Known rows, with every step that occurs:
D, Q, B, P: [ 0.92 -2.25  0.03 -1.55  1.56  1.23 -0.49 -1.31 -2.21  3.56  0.94  0.78
  0.28  0.31  1.24  1.45  1.10 -1.16 -1.10  1.03 -0.67 -2.75 -0.58 -1.16
  0.02]
R, Q, N: [-3.27 -3.52 -0.44  0.17 -1.49 -0.05  0.04 -0.18 -0.15  1.19 -0.41  1.09
  1.53 -0.26  0.75  0.05 -1.11  0.93 -0.10  0.32  1.01 -0.87 -0.70  1.68
  0.24]
N, Q: [-0.53  7.06  0.50  0.16 -1.64 -2.37  0.93  0.26  0.61 -1.21 -2.84 -0.23
 -1.13 -1.33 -0.66 -0.27 -1.69 -0.85  0.75  0.71  0.59  0.29  0.77  0.41
 -0.75]
J, P, N: [-1.06 -0.49  0.49  1.61 -0.40  0.13  0.80  1.58  1.17 -2.32  1.11  0.89
 -0.45  1.29 -0.74 -1.36  1.75  0.77  0.96 -0.28  1.31  1.44  1.28 -1.40
 -0.99]
Q, D, P: [ 1.27 -5.48  0.23 -0.39 -0.93  1.21 -1.08 -2.18 -0.12  0.96 -1.64 -0.45
  0.78  0.40  0.54  1.80 -0.80  1.82  0.58  0.75 -0.89 -0.23 -0.08 -3.03
 -0.82]
P, V: [-1.03  3.04  0.03 -0.64  0.14 -1.57  0.16  1.60  1.08 -1.55  1.14 -1.00
  0.40 -0.99 -1.61 -1.90 -0.96 -0.66  0.49 -0.81  0.86 -0.23  1.24 -0.91
  0.25]
N, Q, B: [-1.30  2.98  0.37  0.62 -0.67 -0.20  0.50 -0.69 -0.11  0.93 -2.89 -0.14
 -1.18 -0.01 -0.22  1.38 -2.00 -0.85  0.26 -0.11  0.57 -0.64 -0.04  1.34
  0.53]
D, Q, R: [-0.59  1.49 -0.25 -2.51 -0.10  0.19 -0.51 -1.25 -0.07  0.94 -1.12  1.76
  0.90  0.43  0.33  0.37 -0.03  0.83  1.07  1.21 -0.09  0.84 -1.15 -1.12
  0.51]
J, P: [ 0.14  0.64  0.14  0.69 -1.65 -1.44  1.90  0.16 -0.10 -1.26 -1.90  1.50
 -1.05  0.25 -0.60  0.16 -0.03  0.56  1.73  0.61  1.59 -0.85  0.53 -1.34
 -1.73]
B, P, R: [ 0.78  2.80  0.10  1.27  1.21 -0.39 -0.85  1.41  0.76 -0.46  1.23 -0.42
 -0.49 -0.51 -0.29 -0.92  1.54 -0.47  0.66  0.29 -1.01  0.25  1.61 -2.28
  0.33]
Q, D: [-1.23 -0.74 -0.19 -0.11 -0.75  0.56 -1.00 -0.78  0.39  0.04 -1.50 -0.54
  0.29  0.61  1.30 -0.41 -2.05  0.42  1.43  0.48  0.48  0.70 -0.04 -1.13
  0.79]
R, Q: [-1.52  3.27 -0.53 -1.13 -1.77 -1.40  1.71  0.28 -0.81 -0.32  0.98  1.30
  0.56 -1.87  1.22 -1.04 -0.75 -0.61 -1.03  0.33  1.01 -1.97 -1.28  1.22
 -0.48]
R, Q, B, P, V: [ 0.20 -3.33 -0.39 -1.29  1.50 -1.10  0.28  0.92 -0.61  1.70  2.76 -0.61
  0.75 -1.38 -0.13 -0.29 -0.34 -2.21 -0.53 -1.07 -0.22 -3.75 -0.36  2.71
  1.36]
C, P, X: [ 1.35  4.43  0.14  0.11  0.54 -0.52 -1.35  0.44 -1.26 -1.98  0.19 -1.65
 -0.31  1.88 -2.28 -0.24  2.46  0.78  0.38 -0.40 -0.93  1.72  1.60 -2.15
 -0.53]
C, P: [-1.20  1.02  0.17  0.54  0.23 -1.62 -1.18 -0.33 -1.62 -0.58 -1.16 -1.83
 -0.66  0.36 -1.45 -0.90  1.46  1.07  2.72  0.35  0.77  0.57  0.78 -0.57
 -0.44]
D, Q: [ 0.12  3.76  0.02 -2.96 -0.62  0.36  0.99 -0.82 -1.24  0.42  0.26  1.51
  0.73 -0.47  0.60 -0.55  0.33 -0.02 -1.56  1.43  0.14  0.07 -0.72 -2.59
 -1.16]
B, P, R, Q: [ 0.89  1.53 -0.50 -0.58  0.12 -1.18  0.95  1.33  0.00 -0.18  2.45  0.94
  0.35 -1.90  0.82 -1.13  0.95 -1.16 -1.14  0.17 -0.95 -1.59 -0.47  0.72
  0.41]
C, P, J: [ 0.46  0.72  0.35  0.65  0.76 -1.01 -1.61  0.43  0.08 -2.51 -0.11 -2.81
 -0.60  0.50 -1.85 -1.91  2.97  1.00  1.35 -0.21  0.90  1.85  1.11 -0.19
 -0.49]
V, P, R, Q: [ 2.24  1.73 -0.87  0.22 -0.35 -0.17  2.12  0.66 -0.49 -1.69  2.36  1.68
  0.55 -0.99  0.60 -0.37 -0.57  0.36 -1.44 -0.59  0.26  1.45 -1.41  2.27
 -1.95]
P, N: [-2.53  3.04  0.45  1.65  0.29  0.92 -0.90  1.60  1.22 -1.80  2.45 -0.50
  0.33  0.68 -0.13 -2.20  1.24  0.42  0.09 -0.50  1.10  1.86  1.37 -1.83
  0.19]
C, P, V: [-0.62 -0.21  0.09 -0.65  1.17 -2.49 -0.90  1.03 -0.33 -1.38  0.44 -2.79
 -0.04 -0.23 -3.11 -2.02  0.77  0.13  2.25 -0.79  0.47  0.53  1.31  0.32
  0.23]

Rows:
[-1.49  0.31 -0.62 -0.08 -0.06  1.33  1.05  0.17 -0.15  0.64  1.27  1.13
  0.27 -0.27  0.78  0.28 -0.64 -0.36 -2.13 -0.92 -0.25 -0.95 -1.59  1.53
  1.31] => P, R, Q, B
[ 1.80 -3.59  0.08  0.04 -0.11  1.87 -1.11 -0.92  1.33 -0.23 -0.77 -0.52
  0.47  0.62 -0.08  1.00  0.03  1.98 -0.31  0.09 -2.07  1.93  0.29 -3.63
 -0.01] => Q, D, P, R
[-1.84  3.43  0.51  1.21 -0.12 -0.80 -1.27  0.73  2.51 -1.34 -1.56 -0.19
 -0.32  0.54 -1.03 -0.49 -0.52  0.33  2.65 -0.19  0.05  2.91  0.79  1.59
  1.48] => P, N, Q, R
[ 0.24 -3.55 -0.37 -0.39 -0.19  1.93  0.90 -1.02 -0.64  1.43  1.11  1.12
  0.55 -0.26  0.43  1.79  0.07  0.76 -2.72 -0.68 -1.36 -1.49 -1.70  0.08
  0.24] => D, P, R, Q, B
[ 1.35  1.53  0.31  1.30  1.42 -0.04 -0.54  0.67  0.70  0.87 -0.87 -0.57
 -1.30 -0.16 -0.44  0.75  0.19 -1.29 -0.02 -0.13 -1.53 -0.16  0.97  0.27
  1.03] => N, Q, B, P, R
[-2.26 -0.35 -0.57 -0.39 -0.77  0.61  1.11 -0.65 -1.32  1.66  0.69  1.12
  0.32 -0.56  1.38  0.67 -1.19 -0.60 -1.60 -0.43  0.90 -2.68 -1.79  2.15
  0.74] => R, Q, B
[-0.31 -2.60 -0.38 -0.11  0.66 -0.04  0.14 -0.38 -1.97  2.97  1.48  0.51
  0.14 -0.90  1.76  1.03  0.05 -1.64 -0.51  0.15 -0.06 -4.40 -1.02  1.99
  0.63] => R, Q, B, P
[ 2.88  1.55 -0.04  1.63  0.57  0.29  0.00  0.43  0.34 -2.84  1.30 -0.65
 -0.07  0.36 -0.24 -0.70  0.77  1.03 -0.34 -0.65  1.94  2.74  0.68  0.67
 -2.85] => V, P, J
[-1.30 -3.38  0.03  1.05  1.73  1.44 -0.75  1.01 -0.51  1.50  4.11  0.02
  0.59  0.31  1.30 -0.42  1.78 -1.14 -1.31 -0.76 -0.14 -1.84 -0.12  1.47
  1.22] => R, Q, B, P, N
[-0.67 -1.15  0.65  1.55 -0.28  0.52  1.10  0.40  0.95 -0.37 -1.72  0.47
 -1.45  1.45 -0.86  1.08 -0.31 -0.36  0.14 -0.65  0.59  0.93  0.36  1.53
  0.03] => J, P, N, Q, B
[ 1.20 -2.27 -0.20  0.07  1.21  0.41 -0.46  0.37 -0.31  0.56  2.25 -0.69
  0.19 -0.62  1.13 -0.18  1.77 -1.44 -1.52 -0.50  0.25 -2.40 -0.38  1.95
  0.64] => R, Q, B, P, J
[ 0.40  0.43  0.43  0.95  0.80 -0.85 -0.42 -0.41 -0.84  2.35 -1.65 -0.57
 -1.27 -0.47  0.36  1.60 -0.59 -1.81  0.96  0.45 -0.23 -2.51  0.57  1.20
  0.44] => N, Q, B, P
[ 0.91  1.32  0.07  1.03 -0.78 -0.49  1.66  1.18  1.41 -2.39 -1.02  1.29
 -1.23  0.48 -1.23 -0.51  0.75  0.85  0.94  0.05  0.10  1.40  0.80 -2.22
 -0.83] => J, P, R
[-1.99 -5.53 -0.47  0.35  0.05 -0.18 -0.82  0.26 -0.09  0.33 -0.33 -0.53
  1.02  0.63 -1.12 -0.37  0.74  1.78  1.16 -0.12 -0.45  1.54 -0.37  1.91
  0.72] => C, P, R, Q, N
[ 2.29 -3.88 -1.05 -0.60 -0.20  1.03  0.93 -0.38  0.16 -0.77  1.23  0.85
  0.88  0.27  1.86 -0.11 -2.08  0.61 -0.70 -0.39 -0.41  2.31 -1.81  2.63
 -0.55] => V, P, R, Q, D
[ 3.63 -3.28  0.65 -0.60 -0.79  0.24 -0.82 -1.22  1.82 -1.48 -2.29 -1.75
  0.05 -0.06 -0.41  0.98 -0.19  1.02 -0.58  0.26 -0.98  1.63  0.40 -1.27
 -0.90] => N, Q, D, P, J
[ 2.40 -3.36  0.53 -0.75 -1.46 -0.09 -0.31 -2.17  0.41  0.75 -3.57 -0.67
  0.04 -0.19  0.08  2.24 -1.90  1.00  0.55  0.94 -1.34  0.16 -0.09 -1.53
 -0.94] => N, Q, D, P
[-0.03  1.27  0.15 -0.48 -1.40 -0.92 -0.17 -0.73  1.16 -0.32 -3.67 -0.69
 -0.57 -0.11  0.73  0.07 -3.14 -0.55  1.51  0.75 -0.02  1.32  0.01  0.70
  0.53] => N, Q, D
[-1.89  1.85  0.64  1.46  0.21  1.00 -0.20  0.43  0.91  0.09 -0.61 -0.59
 -0.74  0.89 -0.29  0.34 -0.75 -0.62 -0.31 -0.86  0.40  1.27  0.51  1.29
  1.03] => P, N, Q, B
[-0.78 -0.01 -0.05 -2.08  0.32  2.22  0.44 -1.59 -1.64  2.30  0.05  1.27
  0.52  0.72  0.94  1.19 -0.19 -0.10 -2.12  0.55  0.20 -0.90 -1.36 -1.49
  0.02] => D, Q, B
[ 1.73 -0.99 -0.06 -1.00  2.15  1.89 -0.50 -0.12 -0.55  1.97  1.40  0.61
  0.00  0.41  0.54  0.72  1.64 -0.70 -1.53  0.44 -1.92 -0.17 -0.04 -2.05
  0.74] => D, Q, B, P, R
